Each row was made from one walk, in order. Every step used is in the known rows, and no mark comes twice. Write each row's walk.
In the rows, zero is written as 100.
Known rows:
fafelog > nogim > memut > segi > rigodi: 102; 99; 71; 66; 112; 88; 119; 139; 71; 104; 104; 67; 143; 78; 121; 107; 116; 130; 88; 99; 154
robur > fimu > tuzo: 108; 85; 89; 82; 133; 105; 119; 118; 77; 126; 125; 114; 108; 66; 98; 93; 87; 138; 99; 97; 90
fafelog > fimu > mavu > nogim: 82; 75; 80; 70; 120; 81; 118; 145; 76; 112; 115; 99; 149; 67; 110; 81; 111; 130; 111; 101; 107
memut > nirem: 99; 90; 88; 97; 123; 98; 114; 139; 71; 108; 108; 96; 106; 65; 107; 103; 89; 123; 100; 95; 80
fafelog > nogim: 97; 90; 84; 97; 124; 91; 120; 130; 75; 97; 110; 107; 127; 63; 89; 108; 114; 119; 86; 99; 100
nogim > memut > nirem: 96; 97; 81; 75; 116; 106; 113; 129; 68; 121; 112; 85; 112; 52; 116; 109; 105; 131; 108; 99; 102
mavu > nogim > memut: 92; 83; 77; 71; 117; 92; 121; 138; 70; 123; 120; 104; 123; 54; 117; 98; 120; 114; 104; 108; 115
fimu > memut > nirem > fafelog > segi: 101; 95; 80; 111; 112; 97; 114; 126; 51; 111; 88; 93; 118; 44; 129; 98; 116; 154; 121; 95; 91
nogim > memut > nirem > fafelog > segi: 103; 104; 81; 89; 111; 103; 118; 123; 51; 121; 90; 88; 110; 31; 128; 101; 123; 155; 107; 96; 109
fimu > mavu: 85; 85; 81; 98; 119; 96; 113; 150; 81; 99; 116; 111; 119; 77; 96; 94; 111; 121; 113; 104; 99
robur > nirem: 100; 93; 84; 96; 131; 105; 124; 116; 74; 104; 132; 92; 104; 65; 89; 98; 96; 117; 104; 97; 97
nirem > fafelog > segi: 101; 95; 85; 114; 126; 94; 122; 136; 67; 97; 94; 114; 110; 48; 100; 91; 119; 138; 89; 99; 95
segi > rigodi: 95; 85; 78; 91; 121; 96; 112; 143; 90; 83; 117; 98; 114; 103; 87; 96; 91; 108; 89; 101; 113
memut > segi: 97; 93; 87; 97; 134; 87; 121; 160; 76; 109; 104; 91; 122; 58; 116; 90; 103; 119; 83; 100; 98
nirem > fafelog: 96; 96; 85; 113; 124; 101; 122; 134; 70; 103; 97; 106; 100; 57; 103; 92; 104; 116; 92; 100; 89
robur > fimu > mavu > nogim > memut: 91; 72; 74; 53; 116; 94; 114; 116; 67; 134; 134; 94; 132; 50; 119; 82; 125; 123; 124; 102; 126
robur > nirem > fafelog > fimu: 99; 101; 82; 89; 133; 105; 128; 99; 63; 109; 112; 76; 117; 50; 97; 88; 95; 135; 99; 90; 101
robur > nirem > fafelog: 103; 100; 86; 108; 127; 110; 129; 107; 64; 105; 114; 91; 95; 55; 99; 91; 98; 119; 106; 95; 97
nogim > memut > nirem > fafelog: 99; 104; 82; 87; 111; 111; 117; 122; 56; 125; 94; 84; 101; 41; 128; 103; 106; 133; 110; 96; 102
mavu > nirem > fafelog > nogim: 95; 99; 90; 102; 112; 92; 115; 120; 57; 108; 100; 79; 114; 40; 115; 90; 104; 129; 104; 99; 101
nogim > memut: 91; 94; 76; 79; 124; 103; 115; 135; 77; 115; 118; 100; 114; 56; 100; 105; 118; 122; 98; 106; 115
fimu > rigodi: 95; 81; 88; 98; 137; 93; 110; 147; 72; 97; 107; 107; 123; 77; 79; 99; 92; 114; 103; 104; 79

Which walk is each row?
104; 107; 74; 77; 107; 93; 124; 131; 60; 104; 86; 66; 132; 67; 134; 99; 119; 131; 90; 96; 153 : nirem > fafelog > nogim > memut > segi > rigodi
100; 84; 77; 93; 122; 89; 115; 144; 85; 77; 112; 103; 123; 92; 85; 95; 103; 130; 88; 100; 119 : fafelog > segi > rigodi
103; 99; 91; 107; 113; 97; 119; 119; 54; 108; 84; 94; 113; 50; 118; 106; 103; 132; 97; 90; 90 : memut > nirem > fafelog > nogim
99; 97; 80; 72; 109; 100; 116; 119; 59; 121; 105; 86; 127; 48; 116; 120; 116; 139; 106; 96; 115 : fafelog > nogim > memut > nirem
97; 109; 85; 80; 108; 90; 119; 127; 45; 131; 93; 52; 129; 20; 151; 91; 120; 144; 106; 99; 134 : mavu > nirem > fafelog > nogim > memut > segi
100; 103; 88; 93; 124; 103; 126; 130; 70; 121; 91; 107; 119; 60; 110; 95; 91; 153; 97; 97; 92 : nirem > fafelog > fimu > tuzo
89; 109; 82; 80; 98; 89; 115; 132; 49; 130; 94; 48; 136; 28; 157; 86; 130; 151; 130; 101; 141 : fimu > mavu > nirem > fafelog > nogim > memut > segi
100; 86; 75; 59; 114; 82; 121; 155; 71; 112; 111; 72; 136; 80; 141; 88; 108; 113; 97; 104; 149 : mavu > nogim > memut > segi > rigodi
107; 90; 76; 72; 98; 92; 119; 126; 53; 111; 92; 80; 121; 65; 142; 92; 110; 142; 112; 97; 137 : mavu > nogim > memut > nirem > fafelog > segi > rigodi
96; 96; 82; 108; 112; 105; 113; 125; 55; 116; 92; 88; 106; 53; 132; 98; 101; 130; 123; 96; 85 : fimu > memut > nirem > fafelog
99; 94; 83; 101; 109; 90; 110; 132; 66; 88; 104; 72; 111; 72; 110; 77; 91; 139; 105; 99; 121 : mavu > nirem > fafelog > segi > rigodi
89; 97; 84; 89; 115; 100; 114; 128; 62; 114; 90; 81; 127; 56; 124; 88; 100; 147; 118; 89; 91 : memut > nirem > fafelog > fimu > mavu
87; 97; 87; 102; 101; 92; 111; 125; 58; 107; 101; 80; 121; 49; 121; 86; 115; 137; 126; 100; 108 : fimu > mavu > nirem > fafelog > nogim
107; 96; 83; 103; 109; 96; 115; 132; 63; 86; 88; 85; 109; 79; 114; 93; 92; 141; 98; 91; 111 : memut > nirem > fafelog > segi > rigodi
95; 90; 80; 82; 95; 91; 120; 132; 45; 127; 92; 94; 126; 39; 151; 88; 133; 155; 136; 99; 121 : fimu > mavu > nogim > memut > nirem > fafelog > segi
84; 84; 75; 47; 106; 90; 114; 131; 59; 134; 111; 76; 149; 53; 137; 92; 114; 147; 130; 97; 121 : fafelog > fimu > mavu > nogim > memut > nirem
94; 104; 79; 69; 117; 107; 117; 114; 55; 127; 90; 70; 123; 36; 125; 98; 105; 150; 103; 92; 107 : nogim > memut > nirem > fafelog > fimu
93; 104; 82; 83; 104; 99; 114; 110; 53; 122; 103; 68; 118; 31; 124; 98; 118; 137; 113; 102; 125 : mavu > nirem > fafelog > nogim > memut
95; 98; 78; 76; 126; 94; 121; 151; 71; 123; 107; 82; 125; 47; 126; 98; 118; 128; 91; 103; 123 : nogim > memut > segi
95; 99; 74; 88; 126; 108; 123; 93; 58; 113; 114; 73; 128; 47; 109; 92; 104; 141; 121; 94; 105 : robur > nirem > fafelog > fimu > memut
84; 80; 74; 69; 108; 91; 116; 144; 71; 122; 122; 104; 131; 63; 124; 93; 128; 122; 127; 109; 124 : fimu > mavu > nogim > memut
99; 103; 76; 85; 130; 98; 127; 110; 51; 121; 104; 53; 138; 37; 136; 85; 106; 147; 114; 91; 116 : robur > nirem > fafelog > fimu > memut > segi
90; 99; 79; 87; 121; 106; 125; 105; 63; 109; 113; 77; 125; 57; 106; 84; 105; 143; 122; 92; 108 : robur > nirem > fafelog > fimu > mavu
85; 86; 74; 48; 117; 78; 122; 150; 64; 134; 107; 72; 162; 47; 146; 81; 127; 143; 112; 102; 138 : fafelog > fimu > mavu > nogim > memut > segi
